Known rows, with every step that occurs:
zarol/veneboz: [ 13   6  -2 -23  -3  -2   3  -2  -2   5  -6   2   0   7  -7  -3  -7   0]
ligu/veneboz/zarol/tagi: [ 12   3   2 -46   3   1   2   0  -6  -1 -15 -12  -2  11   1  -9 -17  -6]
tibes/tagi/dape: [-12   1 -15 -11   9   4  -2  13  -6  -7 -17   9  -1  -4  13  -3 -19  -4]
dape/tagi: [-11  -7 -10  -9   4   5  -4   7  -1  -2  -8   0  -5  -3   2   5   3   0]
tagi/tibes/veneboz: [  5  -7 -12 -19 -11   0   3  11 -12  -2 -18  -7  10   7   1   2  -8  -2]
ligu/veneboz: [  8   1   0 -15  -4  -4   0   5  -6  -1 -10  -6   3   4   8  -4  -4  -2]
veneboz/zarol/tagi: [  5   2   3 -39   8   7   3  -6   1   0  -6  -7  -7   8 -10  -6 -16  -4]
tagi/zarol/veneboz: [ 11   6   8 -15   2   0   9  -1 -11   1 -14   5  -1   6 -16   0 -16   5]
dape/tagi/veneboz/ligu: [ -3  -9 -11 -20  -4   1   0  11  -8  -5 -21   1  -2   2  -5  -1 -10  -1]
tibes/veneboz: [  5  -2   1  -6 -10  -7   1   4  -4   0 -17  -3  -2  11   1   1  -8  -3]
tibes/veneboz/zarol/tagi: [  9   0   3 -38  -3  -1   3   0  -3   0 -22  -9  -8  17  -6  -4 -21  -7]
ligu/veneboz/zarol: [ 15   7  15 -24   0  -1   3  -2  -7  -1 -14 -12  -2   8   0  -5 -13  -4]
zarol/tagi/dape: [-11  -1 -23 -28   3   5   0  16   3  -3 -11   4   2   1   3  -7 -12 -10]
dape/tagi/veneboz/ligu/zarol: [  1  -6  -2 -17   2   2   2   8 -12  -7 -23  -2  -2   3  -4  -2 -12  -1]
tibes/veneboz/ligu/zarol: [ 18   1   9 -16  -4 -12   6   4 -10  -7 -20 -13  -2  12  -2  -8 -18  -1]
veneboz/ligu/zarol/tagi: [ 13   1  -2 -35   9  -4   4   2  -6  -8  -4 -12   0   4  -4 -16 -18   0]
ligu/veneboz/zarol/tagi/dape: [  8   6   0 -42   2   2   3   9  -6  -3 -22  -9  -1   9   2  -9 -20 -10]

Rows:
[ 17   9  17 -13   9   2   6  -9  -9  -1  -8  -5   0   7  -4  -4 -11   1] -> ligu/zarol/veneboz
[ 14  -2  -8 -42   8  -2   5   6 -10 -10  -6 -14   7   3  -4 -15 -18   1] -> veneboz/ligu/zarol/tagi/tibes
[ 13  -7 -15 -30 -12  -6   5  14 -13  -5 -18 -11  11   7  -3  -4 -13  -1] -> tagi/tibes/veneboz/ligu
[  4  -3  -3 -25   7   0   2   0 -16 -10 -22   3  -1   4   4 -11 -30   2] -> tibes/tagi/veneboz/ligu/zarol
[ 10   4  -4 -30   8  -4   6  11  -6 -10 -11  -9   2   2  -2 -15 -20  -4] -> veneboz/ligu/zarol/tagi/dape
[  8   3  17  -9  -5   5   6  -6  -8   0 -20   0  -2   9 -13  -1 -17  -5] -> tagi/veneboz/zarol
[-11  -6  -2  -6   8   7   1   8  -8  -5 -15   4  -6  -2  -6   7  -5   4] -> dape/tagi/zarol
[ 14   1  11  -9  -3  -4   8   0 -13  -6 -18  -3   3   7  -8  -9 -19  -1] -> tagi/veneboz/ligu/zarol
[  3  -7 -21 -45  -5   0   2   8  -4  -2 -14   1   2   8  -6 -14 -20  -4] -> zarol/tagi/veneboz/ligu
[ -1 -11 -30 -50  -5   4   0  12  -7  -2 -15  -6   8   9   2  -6 -14  -5] -> zarol/tagi/tibes/veneboz
[ -7  -2  -3 -14  14   4   1   0 -12  -7 -14   9  -4  -1   2  -2 -23   6] -> tibes/tagi/zarol
[ 16  -2  -1 -34  -2 -10   5   6  -8  -7 -21 -13  -2  14  -1 -12 -22  -3] -> tibes/veneboz/ligu/zarol/tagi
[  0 -12 -22 -34  -6   0   0  19 -11  -6 -23  -9   4   3   0   2  -8  -1] -> dape/tagi/tibes/veneboz/ligu
[  5   3   1 -34  -4  -1   5   8  -3  -2 -29  -6  -6  15  -5  -4 -24 -11] -> tibes/veneboz/zarol/tagi/dape
[ 16   4  11 -13   7  -7   6   0  -8  -8  -4 -12   1   2  -4 -11 -13   3] -> veneboz/ligu/zarol
[ -2  -2  -4 -21   6   6   3   7 -10  -1 -19   5  -5   2 -10   5  -9   4] -> dape/tagi/zarol/veneboz
[  3  -2   5 -21   9   8   4  -5 -10  -4 -14  -3   0   8   0  -8 -16  -4] -> ligu/zarol/tagi/veneboz
[ 12   2  -3 -30  -3 -10   6  14  -8  -9 -27 -10  -1  12   0 -11 -25  -7] -> tibes/veneboz/ligu/zarol/tagi/dape
[  4  -2  -6 -30   5   1   5  10 -10  -4 -20   1  -5   3 -13   0 -14   5] -> dape/tagi/zarol/veneboz/ligu
[ 16  -4  -6 -27  -6  -5   7  11 -17  -8 -20 -15  11   8  -2  -5 -16  -1] -> tagi/tibes/veneboz/ligu/zarol
